Each row comes from the steps of one path. Every step used is in the known rows, and no mark comes twice. Write the path behind each row, first mark first.
Known rows:
mebe/talo: [-23 -18  11  29  39  17 -18  22 -19  11   7 -11  12 -25  -2 -16   3  18
 -26 -19  34 -17  -6]
talo/kifaka: [  7 -10   8   6  39  -9 -10  21  10  16   7  -7  59  22 -40   3   7  20
 -17 -22  15 -17  -7]
dolubub/fugi/talo: [ 55 -10  13   5  37  32 -40  24  11  15  23  33  24  20  21 -18   6   5
 -29 -28  30 -10  -5]
fugi/tuten/mefo/talo: [ 40   1  -5  54  30 -11 -11  40   4  28  13  -4  21  26   7  -3   5  -4
 -25 -18  21 -56  -8]
talo/mefo: [  9 -12   4   6  37  -9 -17  22  13  17   6 -10  18  26  28  31  -3  18
 -20 -22  15  -6 -19]
tuten/mefo/talo: [ 16   1  -2  54  31  -9 -13  38   5  18  12 -11  19  23   5  -4   2   7
 -20 -18  21 -55  -8]
tuten/mefo: [ 20   6  10  12  17   1 -16  28   1  18  13 -12  18  21   7 -13   1   0
 -15 -17   8 -56 -36]
dolubub/fugi/tuten: [ 54 -11   7  12  37  17 -40  26   3  14  24  20  24  23  21 -15   6 -17
 -35 -29  10 -10  -6]
sotukip/mebe/tuten/mefo: [ -4   8  11   3  14   1 -18  30  -6   6  16 -15  11  47   7 -17   0  -7
 -23 -10   9 -60 -34]
mebe/dolubub/fugi: [ -5 -11  15  23  24  21 -52  23  -3 -19  29  14  -5   1  39 -15   5  -9
 -21 -30   9 -18  -5]
tuten/mefo/sotukip/mebe: [ 45  -3   7 -13  24   7 -43  10  15   4   9 -17  23  21   3  -5  -6   9
 -18   6  13 -52  -3]
tuten/mefo/dolubub/fugi: [ 15  -2  30   5  17  20 -41   9   1 -13  32  16  17  13   6  -4   5 -36
 -17 -15  11 -42 -10]
tuten/mefo/sotukip/mebe/talo: [  6  -7  11  11  29  14 -34  13 -13   2  10 -16  15 -27  -3  -9   0  11
 -24   5  37 -44  -4]
mebe/tuten/mefo/dolubub: [ -8  -4  36   8  12  12  -2  -1  -4  15  16 -10  13  42 -18   0   4 -35
 -22  -3  10 -56 -10]
sotukip/mebe/tuten/mefo/dolubub/kifaka: [  7  -3  37  -4  11  13 -21   7  -2   8 -30  -3  14  46   4 -14 -22 -34
 -26  -6  11 -41 -14]
sotukip/fugi: [ 25  13   9   9  41  17 -26  24   8  49   6 -44  12  21   7 -19  -7  17
 -21 -32   9 -16   1]
tuten/mefo/sotukip/fugi/talo: [ 82  16  14  14  33  26 -32  12  13  60  11  -6  20  23   7 -13  -1  12
 -24 -17  29 -37  -2]
dolubub/fugi/tuten/mefo/talo: [ 42   3  -3  54  30  -7 -22  41   3  17  20   4  21  23  13  -4   6 -10
 -25 -20  21 -55  -8]
fugi/tuten/mefo/dolubub: [ 40  -3  31  -1  11  11   0   1   4  27  17  -3  21  26 -15  -1   5 -40
 -22  -5  11 -55  -9]
mefo/talo/kifaka: [ 10  -8  -2  35  45 -19  -9  30  12  16   7  -7  59  22 -41  11   8  22
 -19 -20  23 -26   6]
mebe/talo/mefo: [ -9 -12   7  18  37  -6 -15  22  -6  13   6  -9  15  -7  23  30   0  18
 -23 -16  34 -10 -20]
dolubub/kifaka: [  5 -14  20  13  32  16 -31  22   1  16 -37  -3  18  35  19 -19 -22   3
 -26 -27   9  -9 -12]
dolubub/fugi/tuten/mefo: [ 55  12  10  11  15   3 -30  32  -2  15  25  10  21  20  19 -15   5 -23
 -23 -20   9 -56 -37]
tuten/mefo/dolubub/fugi/talo/kifaka: [ 50   3  20  -4  26   2 -18  15  12  14  22  25  61  18 -35   6  12  -8
 -18 -16  30 -35 -10]
sotukip/mebe/dolubub: [  5 -15   8  -2  16  12 -21  24   7   3  10 -15  -9   4  31 -18  -3   7
 -23 -18  11 -24   3]
sotukip/mebe/dolubub/kifaka: [  7 -11  20   3  17  15 -32  24   1   4 -34  -5  -3  22  38 -24 -24  -4
 -27 -21  12 -17  -7]
mebe/tuten/mefo/sotukip/fugi/talo: [ 66  17  15  19  32  26 -32  11   8  58  13  -7  16  36   7 -13   1   7
 -28 -16  28 -36  -2]
talo/mefo/sotukip/fugi: [ 40  17  10  23  42   7 -42   3  11  48   7 -42  12  22  11  15  -6  17
 -18 -13  12 -24   6]

Which path is each row?
[  7   2  17  42  27   8 -44  -1  -3  16  12 -12  13  39  -2   4   4   1
 -19   5   7 -60 -10] : mebe/tuten/mefo/sotukip
[ 35   6   1  35  32 -23 -17  35   8  12  19   7  59  19 -33  11  10  -1
 -18 -18  24 -46  -9] : dolubub/fugi/tuten/mefo/talo/kifaka
[ 11 -12  11  39  41   3 -43  -7  -1  16   7 -10  16   1   9  36   2  18
 -19   5  26 -27   4] : mebe/talo/mefo/sotukip
[ 53   8   8  11  16   0 -13  31   1  31  16  -2  22  24  11 -15   3 -15
 -24 -18   9 -55 -36] : fugi/tuten/mefo
[  4 -18  28 -10  25   6  -2  -5   4  10  11 -10  16   3  -5  28  -1 -18
 -23   1  30 -24   5] : sotukip/mebe/talo/mefo/dolubub
[ 45  -5  20  -3  34   7 -19  13  14  15  19  25  62  19 -37   6  11  -1
 -21 -19  29 -20  -1] : mefo/dolubub/fugi/talo/kifaka
[ 32  -3  36   4  13  14 -17   8   0  22 -30   2  19  36   5 -12 -20 -39
 -27 -12  10 -39 -14] : fugi/tuten/mefo/dolubub/kifaka
[ 77  10   6  19  40   7 -32  12   9  58   9 -20  20  28  15   5  -1  -4
 -31 -16  11 -20   3] : talo/mefo/sotukip/fugi/tuten
[ 65  18  13   7  33  -1 -18  14  15  46  12  -4  58  20 -38   5   8  14
 -17 -14  29 -38  -8] : tuten/mefo/sotukip/fugi/talo/kifaka
[ 34   4  -1  34  33 -25  -6  34   9  24  12  -2  59  22 -39  11  10   6
 -19 -17  23 -47  -9] : fugi/tuten/mefo/talo/kifaka
[ 14  -4  37   5  14  15 -18   7   0  16 -31  -3  17  34   4 -11 -21 -31
 -22 -12  10 -40 -15] : tuten/mefo/dolubub/kifaka
[ 62  -2   5 -13  25   7 -41  11  16  10  10 -13  24  22   5  -6  -4   1
 -22   6  14 -50  -3] : fugi/tuten/mefo/sotukip/mebe
[ 58  13  10   2   6   3 -31  33   0   8  27   9  11  13  28 -18   3 -27
 -23 -15  11 -60 -33] : sotukip/mebe/dolubub/fugi/tuten/mefo
[ 45  -3  27   5  23  33 -30  12   4  13  28  35  18  32  10 -12   8 -23
 -29 -18  30 -31  -8] : mebe/tuten/mefo/dolubub/fugi/talo
[ 16  -4  33  -1  11  11  -2  -1   4  18  15  -9  18  23 -17   1   1 -30
 -17  -4  10 -56  -9] : tuten/mefo/dolubub
[-22 -16  10   9  36  14 -37  10  -3   3   7 -15  11  60   0  -9   0   7
 -33  -3  10 -22   5] : mefo/sotukip/mebe/tuten
[ 69   9   7  24  41   8 -30  11   0  56  10 -21  17  11  11   6   2  -4
 -33 -14  20 -21   3] : mebe/talo/mefo/sotukip/fugi/tuten
[ 37 -14   4 -12  36  14 -44   5  19   4   6 -18  23  21   2  -5  -6  18
 -21   1  13 -29  13] : mefo/sotukip/mebe
[ 76   9  13  14  42  30 -34   9  16  59   9  -7  20  25   7 -13   0  17
 -27 -19  29 -22   9] : mefo/sotukip/fugi/talo
[ -3 -13   9   6  35  11 -34  10   1   9   9  -5  11  61   9   5   1   7
 -35  -2  19 -21   2] : fugi/talo/mefo/sotukip/mebe/tuten
[  1 -15   8  11  37  18 -36  11 -11   1   7 -15  15 -26  -4 -10   0  18
 -27   1  37 -29   7] : mefo/sotukip/mebe/talo
[ 37  15  11  26  43  18 -45   3   8  50   6 -44  13  21   1  -6  -5  16
 -19 -15   8 -27  12] : mefo/sotukip/fugi
[ 44 -10   6   1  38   1 -12  21  18  31   8   9  23  28  30  29  -1  19
 -25 -21  30  -5 -17] : fugi/talo/mefo
[ 48  -7   7  -8  28   5 -32  23  17   8  19  20  12  17  47  26  -1   5
 -25 -20  32  -9 -15] : sotukip/mebe/dolubub/fugi/talo/mefo
[ 24 -13   9  32  42   0 -45  -6  13  19   5 -10  19  24  13  37   0  18
 -17   1  13 -25   3] : talo/mefo/sotukip
[ 44  27  13  25  32  12 -43   7   5  49  11 -43  12  19   0  -5  -5   9
 -15 -11   8 -49  -3] : tuten/mefo/sotukip/fugi
[-19 -14   9   8  36   7 -35  10   0   2   8 -15  11  60   8   6  -1   7
 -32  -1  12 -21   2] : talo/mefo/sotukip/mebe/tuten
[ 75   8   7  20  41  15 -33  12   8  58   9 -21  20  27   6 -10   1  -4
 -32 -19   9 -21   8] : mefo/sotukip/fugi/tuten
[ 55 -12  18   6  31  20 -32  13   4  15  25  21  24  23   9  -9   7 -35
 -34 -20  11 -17   3] : mefo/dolubub/fugi/tuten
[ -8   0  -1  61  31  -9 -12  38  -4  15  13 -11  13  42   4  -4   4   2
 -25 -17  19 -55  -8] : mebe/tuten/mefo/talo
[ 55   4  14  34  26   9 -54   1   3  17  20   5  20  19   7   5   5 -12
 -18   2   9 -59  -9] : dolubub/fugi/tuten/mefo/sotukip
[ 10 -14  34   1  23  10 -19   2   5  16 -35  -1  18  38  15  10 -22 -22
 -25 -14  14 -15  -6] : talo/mefo/dolubub/kifaka
[ 57 -11  17   4  31  12 -32  12   6  14  25  22  22  23  17   7   6 -34
 -32 -19  12 -14  -2] : talo/mefo/dolubub/fugi/tuten
